Each row comes from the steps of one walk. Every step used is in the known rows, and no mark comes twice. Write the walk behind each row, first mark first.
In the rows, 128 means zero.
Known rows:
f, z: [143 134 124 135 144 119 143 136 134 132 129 142 126 142 129 132 131 121
  99 162 149 111 115 147 119 121 110  97 125 118 104 127 107 116 114 145
 104 162 147 167 122 140 127 160]
r, w, b: [140 135 126 141 105 136  95 132 131 145 130 114 136 120 160 164 153 161
 130 113 139 140 140 151  82 148 156 117 134 122 145 172 108 133 135 149
 132  91 185 187 125 151 121  84]
u, v, b, f, c, w: [130 130 167  98 132 116 140 130 159  43 160 150 172 189 145  95  84  91
 111  71 190  89 108 182  76 116 112 100 185 165 185 125 142 169 145 107
 144  90  88 119 133  81  61  88]
f, c, u: [129 135 139 118  75 134 126 129 147  90 169 110 136 145 162 108 130 148
 175 101 158 118  85 168 107 160 135 105 134 140 122 128 147 128 137 118
 125 103 113 101 125 117 154 131]
u, w, c, f, z, v: [126 110  86  92 119 121 184 137 121 202 143 131 105 152 103 173 112  93
  15 161 157 106  86 127  64 130  88 103 136 112  31 134  93  94 122 133
 146 173 180 197 173 105  98 157]
r, w, c, f, z: [139 119 108  85 106 127 148 149 128 139 152 140 123 149 120 157 127 111
 116 156 136 117 102 119  67 148 134  77 143 115  38 204  74  98  96 161
 143 134 203 238 132 150 112 118]
z, v, b, f: [138 113 123 113 126 100 116 132 152 140 135 109 148 168 165 115 113 148
 102  99 109 131 114 148  70 143 113 120 149 162 132 110 158 154 151 124
 128 181  92 130 135  83  69 111]
h, f, a: [127 133 141 123 152 134 123 169 131 189  97 149 157 138 148 141 109 140
 120 109 119 144 105 104 109 117 144 110 131 104 120 127 128 140 153 129
 144 147 116 180 122 114 124 140]
c, u, f: [149 136 127 115 141 169 122 118 149 142 161  92 121 147 163 132 186 124
 146  91 132 119 122 145 100 159 111  86 132 102 168 129 142 134 146 148
 130 104 110 112 135 126 155 162]
b, v, z, c, f, r: [163 125 148 106 115 176 101 189 158 137 166 173  84 170 134 109 102  99
 100 131  86 104 112 107  70 134 101 108 141 145  96 219  80 133  90 117
 156 148 116 151  73 116 150 135]
v, b, f, c: [130 128 163 119 119 109 110 121 184  55 167 129 151 183 159  97  96 150
 145  75 144 114  81 188  85 136 124 108 165 161 152 122 151 148 118 118
 129 137  84 120 115  92  88  94]
r, w, b, v, z, c: [178 123 148 113  99 170  84 167 134 119 159 138  92 145 134 136 155 151
 103 104 103 141 126 121  53 199 131 110 121 161 148 218  90 148 130 132
 107 115 213 175  75 163 133 114]
v, z, c, f: [145 146 130  91  94 155 140 159 133 161 150 162 122 132  77  90 117 100
  98 122  75 107 106 110 125 165 135 122 107 147  54 202 115 129 109 118
 139 128 124 145 101 107 157 142]
h, f: [122 135 133 120 169 118 136 158 122 167 113 154 138 127 129 156 117 116
 129 148 120 121 100  98 117 136 159 128 134 124 112 127 130 135 137 145
 112 146 121 148 137 115 118 130]
h, f, v, z: [127 152 135 122 192 135 122 188 116 159 138 164 136 106 130 115  98 100
  93 151 122 121  92  65 131 159 167 120 131 107  96 193 124 124 151 145
 104 137  97 148 124 117 122 178]
b, v, z, c, w: [171 120 154  89 100 163 132 166 120  84 141 168 100 148 108  99 146 106
  79 133 129 109 117 119 128 161 102 120 120 181 166 179  96 152 147 116
 107 130 151 121  77 131 130 158]
r, w, c, f: [123 110 114  76  96 130 138 144 123 131 153 118 127 124 112 154 129 119
 142 119 120 131 116 102  82 156 147 106 146 131  62 206  91 109 106 148
 163  87 186 201 138 131 112  88]
b, f, z, w, r: [150 118 119 110 136 102 132 141 131 171 116 127 129 129 105 123 127  99
  34 125 137 133  84 122 107 155 126 129  98 113 119  97 123 151  98 124
 157 233 152 139 123 125  79 182]
f, u, w, c: [126 118 109  91 110 117 174 102 121 162  97 106  80 122 108 144 171 162
  71 128 160 125  98 158 144 139  89 125 162 122 134 120 101  76 126 141
 149 121 210 106 141 148  92 156]
u, f: [142 138 127 131 173 153 119 113 152 136 147 133 115 141 127 142 152 105
 116 103 127 123 136 135 107 115 112  95 127 112 165 131 124 138 132 136
 129 131 119 119 134 123 141 122]
w, c, f, r: [123 124 109 109 118 155 124 163 158 161 140 127 131 136 137 139 130 119
 135 133 126 115 107 126  96 133  98 104 156 106  70 203  75 108  89 137
 189 117 137 165 143 107 116 102]
z, w, a: [126 104 119 142  87 150 130 135 147 160 165 120 144  94 117 163 151 107
  99 108 112 116 140 141 129 165 158 156 120 110 141 106 136 132 105 113
 146 165 188  86 126 103 103 136]
b, f, v: [113 121 155 137 157 130  96 153 149 100 158 111 153 133 126 114  94 115
 110 116 109 131 100 119 104 133 141 109 145 111 128 137 142 149 126 145
 131 141 111 140 120 116 104 151]
t, f: [130 138 104 136 105 121 132 118 158 132 104 128  98 115 123 125 162 147
 127 122 157 108 156 134 137 152 104 144 131 132 146 127 137 129 137 143
 138  99 165 142 112 160 129 127]
z, c, f, a: [120 123 128 115  70 172 135 155 162 178 131 138 151 151 113 109 103 113
 130  86  73 138  94 103 103 115 119 100 111 115  67 154 117 143 119 120
 168 126 114 175 106 102 147 129]
c, f, r: [125 135 128 128 124 141 107 150 161 152 144 144 140 146 154 137 101 119
 138 140 126 105 121 136 106  82 120 117 155 112  87 178  98 117  95 127
 179 129  97 168 125 103 134 105]
w, b, f, z, v: [156 144 127 132 142 123  98 159 149 198 143 108 155 152 149 161 137 156
  47 141 133 132 110 187  26 138 102  88 126 131 118 112 129 158 142 144
 123 218 174 196 130 111 103 133]
h, f, z: [139 139 124 126 181 113 149 161 127 166 122 164 136 146 131 162 121 105
 100 181 137 103  85 104 101 131 141 101 132 113  85 126 107 124 123 164
  94 182 138 184 132 128 115 158]
h, f, r: [140 146 120 139 174 129 118 169 160 184 113 158 135 136 150 169 124 128
 137 153 116 113 102 104 100 115 137 122 158 107 116 158  99 134 116 152
 132 148 106 145 133 113 111 111]
f, r, w, a: [158 122 121 138  84 118 100 130 192 131 171 140 110 127 148 174 164 144
 155 130 104 113 171 152  60 103 152 134 180 106 147 184  95 116  97 157
 152 107 177 137 117 138 111  72]
z, v, b, f, u: [150 123 116  91 105  85 128 118 153 139 127 101 136 163 167 110 139 180
  92 105 126 132 105 171  91 122 103 106 170 187 146 112 155 132 160 137
 146 204 128 111 109  93  57 116]
u, f, v, z, c: [147 146 117 141 168 189 120 136 174 145 173 144 102 122  97  90 149  66
  89  85  80 115 103  77 107 176 108  90 115 103 124 194 113 142 139 151
  95 116 107 103 105 124 147 165]
v, z, f, c, u: [141 149 144 104  69 139 129 159 143  73 171 165 101 125 134  74 148 123
 150  92 163 113  94 155 118 193  96 116 114 139 130 174 136 128 181 107
 116 108 130  99  78 134 173 156]
z, c: [131 123 114 138 105 149 141 129 153 145 134 136 122 130  95 124 144 113
 132 116  76 124 104  98 120 162 118 132 112 135  99 131 117 146 120 133
 102 127 138 107 117 127 130 123]
u, c, w: [139 132 137 105 109 139 141 148 117 112 115 153 134 113 116 115 144 155
 101 114 151 104 149 150 147 114  97 126 135 135 172 110 113 142 125 138
 120  47 130  95 137 125 103 139]
v, z, c, u: [167 143 115  87  60 172 138 152 140 152 148 118 119 123 121  74 182 141
 133 108  82 119 106 125 122 221 121 115 109 133  88 174 133 133 138 130
 104 116 134  98 104 131 171 186]
t, f, u: [147 150  98 118  94 107 143 108 159 133 103 117  85 115 133 114 182 176
 120 130 169 110 138 153 159 134  94 137 149 148 163 123 131 107 147 156
 155 118 198 123  81 166 119 137]
r, w: [134 116 115 115 105 110 118 116 136 114 135 127 119 130 125 146 125 144
 144 127 122 134 134 112  97 120 147 126 137 133 126 167 114 125 128 143
 128 102 158 165 118 148 119  92]
v, b, f, z: [153 121 144 116 146 112 120 135 167 101 140 120 143 183 163 106 127 138
 103 127 140 110  99 184  93 134 107  91 157 137 125 123 135 131 109 153
 107 174 115 168 123 119  83 153]
c, u, f, r, w, b: [172 151 110 137 118 187  77 136 194 177 162  84 126 146 211 173 207 170
 173  82 135 119 140 185  43 148 105  69 165  74 186 200  95 141 134 175
 154  73 154 174 134 141 149  98]
r, w, b, f, u: [153 145 146  97  95 115  87 130 150 147 130  95 135 138 145 150 155 220
 117 108 129 150 116 197  70 127 143 107 169 152 177 162 120 131 138 167
 160 127 219 180  89 155  97  98]

Which walk is each row?
[131 123  96 123 113 109 145 141 144 150 159 146 147 177 178 126  96 104
  92 149 145  99  93 136  81 123 111  90 133 152  52 151 120 117 137 137
 126 197  98 189 137  79  99 139]  c, f, z, v, b
[147 142  98 139 119 116 144 121 165 137 114 139  94 129 126 133 168 131
 104 155 168  91 136 148 123 142  85 114 130 112 123 125 123 118 124 160
 115 138 189 180 109 169 129 161]  t, f, z
[128 135 127 144 160 181 120 135 157 113 185  91 127 130 175 123 163  95
 147  95 137 117 111 119 105 159 115  72 138  82 152 148 139 133 158 156
 125  90  98 115 137 121 146 182]  c, u, f, v
[133 136 104 110  97  98 164  83 160 157  82 127  56 122 112 142 173 178
  62 126 189  93 136 166 157 121  83 154 162 130 175  97 126  88 140 154
 159 100 203 118 106 177 107 163]  t, f, u, w
[156 111 119  89 115 130  94 147 175 140 133 103 119 150 129 153 152 164
 132 118  99 138 121 139  35 143 109 100 182 109 119 198  82 133  89 154
 164 118 190 177 128 141  80  70]  b, f, r, w, c
[100 127 132 154 190 133 127 168 131 142 143 146 149 114 148 143  97  87
 124 145 121 117  85  58 113 143 169 118 140 103 101 141 125 132 143 156
 109 126  97 150 139 112 104 150]  h, f, v
[119 120 136 117  79 129 149 106 154 104 147 113 106 146 146 130 121 148
 119 100 178 101  80 185 104 146 120 124 149 120 132  98 142 114 129 115
 131  80 121 100 147 122 142 156]  f, c, u, w
[136 149 128  97 150 108 145 146 124 171 106 149 128 132 132 152 138 142
 118 150 131 122  86 114 139 119 151 122 153 148 126 133 122 112 143 160
 129 163 150 129 108 126 106 142]  h, f, u
[162 161 128 107  80 181 124 168 133 162 122 152 147 110 108 112 195 133
  82 118 125 112 117 163 143 190 114 119 112 147 151 197  94 160 159 136
 110  89 165 140 111 118 138 140]  v, z, c, w, b
[165 106 127  98 139 131 115 155  88 131 127 149  78 117 131  99 125  95
  35 108 160 143 115  80 134 178 133 153  87 141 165 148 115 134 130  81
 167 207 145 110  95 135 108 182]  b, v, z, w, r
[160 133 109  85 111 177 143 158  92 186 140 113 130 125 121  90 130 102
  83  79 143 115 133 113 104 213 118 117 111 103 116 145 142 141 140  78
 143 127 168 108 128 119 128 194]  c, u, v, z, w
[143 146 134  92 147 109 144 147 119 183 106 151 108 123 118 139 134 180
 108 125 120 112 103 120 122 111 127 121 152 141 140 101 123 116 120 173
 121 115 153 102 115 140  93 146]  h, f, u, c
[134 118 106  88  90 159 148 147 121 137 142  76 137 124 153 119 192 145
 160 111 137 135 108 134 116 217 108  98 136 113  99 143 124 120 134 140
 135 101 169 119 149 134 135 163]  w, c, u
[104 113 125 166 145 138 123 137 151  76 156 119 144 138 187  96 111 113
 145 106 145 115 109 111 145 151 130 112 155 119 129 150 130 125 142 144
 114 114  76 124 136 105  87 152]  f, v, b
[167  96 151 110 114 158 104 169 121 123 185 137  93 117 124 134 139 117
  56 114 126 115 156 150 105 180 145 149 121 137 179 149 124 130 112  83
 139 195 199  99  83 122 110 162]  b, v, z, w, a
[156 115 116 163 131 174 100 168 154 156 128 114  99 136 171 167 162 142
  56 129 204 103 121 165  97 199  72 118 105 109 171 116 105 146 117 121
 128 183 252 200  87 164 103 159]  t, f, z, w, b, v
[156 144 120 107 100 155 137 141 138 154 132 154 109 126  80  87 150 119
  98 117  73 123 110 107 128 171 115 128 108 142  99 174 118 130 127 120
 104 132 138 111  99 135 147 146]  v, z, c
[140 142 123 103 138 122 160 107 113 149 129 129 113 146 117 124 120 103
 112 115 150 117 136 123  97  97 112 111 159 132 147 116 128 119 145 132
 156 134 164 115 112 140 105 129]  f, u, v
[144 121 171 127 126 165  99 170 114  84 140 127 137 140 180 158 151 139
  98 131 196 125 136 175 117 135 104 113 136 157 223 145 105 157 159 122
 130 109 172 161 115 122 109 131]  c, w, b, v
[113 110 113  96  95 121 189 115 130 149 104 139  59 113  95 146 181 125
  81 120 170 128  91 137 152 153  56 135 147 117 153 127  87  85 165 141
 146 110 227  97 110 168  83 159]  z, f, u, w, c
[141 124 153  81 119  97 141 108 143 151 107 110  96 150  97 138 127 184
  51 122 144 128 106 194 120  83 114 134 174 136 166  87 136 113 123 143
 156 141 165 118 112 137  85 162]  b, f, u, w
[166 124 118  88  89 178 149 155 114 185 183 112 137 107 119 113 158  95
  88  82 126 104 167 148  82 210 146 133 128  94 130 136 150 132 132  90
 153 133 197  88 126 112 130 185]  c, u, v, z, w, a
[147 117  88 117 102 132 117 147 159 144 131 122 110 131 142 157 161 146
 155 123 115 128 130 112  71 148 103 111 170 104 106 208  67 112 101 155
 152  99 185 165 134 151 100  70]  f, r, w, c
[151 126 174 100  91 150 114 175 130  29 194 160  74 153 162  85 131 116
 138  96 186 116  96 151  79 191  83 106 116 161 173 175 131 131 178  99
 115 119 141 109  44 150 166 167]  b, v, z, f, c, u
[160 144 115 135 139 175 103 133 190 153 155 105 114 155 188 134 186 128
 166  96 136 107 132 157  89 133  85  79 156  82 169 151 116 136 128 155
 151 111 100 114 134 121 152 144]  c, u, f, r
[138 129 125 108 119 151 156 135 115 145 149 104 136 149 150 112 129  90
 147 104 144 118 138 120  75 157 121 108 143 103 122 112 151 137 145 123
 138  87 135 126 144 132 134 156]  c, u, v
[118 146 149 129 119 146 138 158 145 172 136 121 142 138 176 180 136 157
 117 108 184 103  50 178  76 172 154 119 146 101 133 109 136 129 149 139
 116  86 141 147 162 110 140 149]  h, f, c, u, w, b
[154 126 125 128 121 109 112 161 190 170 163 161 126 119 143 205 156 125
 152 153  92 106 145 114  49 112 184 134 182 102 131 185  98 121 108 181
 133 118 169 154 128 123 100  78]  h, f, r, w, a
[151 115  78 121 125 211 118 151 179 201 150  78 127 133 170 148 203 124
 130  71 132 114 100 129 103 212  65  75 137  68 144 157  93 137 106 125
 165 135 180 101 148 111 106 145]  z, w, c, u, f, r
[149 147 152 141 139 151  67 165 182 171 128 102 151 139 174 152 143 177
 117 116 125 128 121 199  63 124 106 113 164  98 160 152 113 156 106 143
 167 133 145 154 125 120 114  96]  w, b, f, r
[121 133 113 130 179 156 119 197 109 185 135 160 149  92 117 120  88 100
  60 129 122 115  78  55 151 200 168 129 109 101  93 173 113 138 138 114
 109 170 125 142 123  99  95 183]  h, f, v, z, w
[130 130 129 126  88 158 132 131 131 173 126  73 125 123 175 156 175 174
 101 106 171 116 110 196 111 171 120 125 139  86 152 106 137 119 146 139
 135  67 159 140 159 135 143 173]  c, u, w, b
[142 137 149  85 118 102 116 121 141 137 127 110 131 145 119 117 140 178
 102 121 125 138 108 173 120 105 119 116 161 154 156 116 141 131 122 141
 153 166 161 122  89 129  99 143]  b, f, u
[133 149 139 129 107 158 111 156 124 133 117 126 173 111 152 150 170 148
 110 128 180 113 130 177 143 136 124 122 132 132 184 149 107 152 160 139
 135  86 157 149 140 111 123 118]  c, w, b
[121 100 113 105 128 138 168 115 124 149 107 116  94 122  96 151 151 124
  75 122 145 122 111 134 124 156  99 130 143  97 120 121 104 103 119 126
 137  96 178 124 169 138  98 147]  u, w, c
[164 145 132  72 124 154 148 149  96 152 144 119 118 138 134  84 139 104
 116 102 141 112 151 129  83 177 118 103 130 110 122 160 143 131 153 107
 138 102 137 125 127 138 160 177]  c, u, v, z
[109 134 106 160 135 135 122 130 166 111 136 117 105  99 137 114 138 113
 124 124 158 107 138  98 133 160 114 135 139 101 136 142 135 130 148 155
 132  89 143 142 116 151 121 154]  t, f, v
[153 139 157  80 119 112 119 133 142 148 117 123 111 139 111 106 138 213
  94  94 113 126 127 183 100 102  97 114 165 148 167  90 142 131 105 152
 145 114 165  81  98 146  85 145]  b, f, u, c
[136 163 167 124 164 164  68 180 136 138 156 106 153 113 142  98 126 151
  67 106 123 135 116 169  98 170 140 101 138 105 146 185 136 148 143 135
 138 129 133 160 117 120 122 161]  w, b, f, v, z
[139 117 159 107 152 137 127 143 149 144 118 115 168 192 171  84  86 123
 111  38 130 140 137 157  52 108 101  84 171 102 164 115 156 154 143 108
 173 126 100 162 127 102  73 124]  u, v, b, f, a
[120 122 125 117  97 105 173 110 138 137 104 156  63 124 101 140 149 125
  78 128 168 123 100 149 154 107  75 147 141 127 172 106 108  97 161 143
 143 105 183 100  92 161 105 160]  z, f, u, w
[126 122  90 118 144 175 123 174 110 159 142 112 131  84 104  94 127 112
  64  99 131 132  96  84 153 235 117 118 113  91  91 196  99 116 124  98
 137 153 177 124 129 115  91 177]  f, v, z, w, c
[145 112  98  77 101 149 159 135 108 135 155  86 121 139 136 138 161 107
 153  94 135 131 136  95  36 208 123  85 158 102  99 173 117 123 141 142
 145  65 209 163 154 157 107 123]  r, w, c, u, v
[131 135 106 113 122 112 147 147 128 176 157 150 131 155 128 149  98 100
  73 169 136 107 102 124  63  96 121  92 116 142  39 140 114 121 131 132
 141 201 129 201 131  96 130 145]  c, f, z, v
[156 149 117 123 124 179  95 168 112 193 117 121 150  94 130 127 147 154
  62 100 146 130 124 158 146 198 131 134  93 110 141 165 114 144 130  94
 136 153 188 140 118 120 126 152]  v, z, w, b
[109 139 147 135  84 125 146 146 152  44 153 196 127 128 112 127 133  83
 132 118 196 105  96 138 146 124  94 127 120 155 179 146 105 153 180 117
 123  84 137 105  92 117 125 103]  z, f, c, w
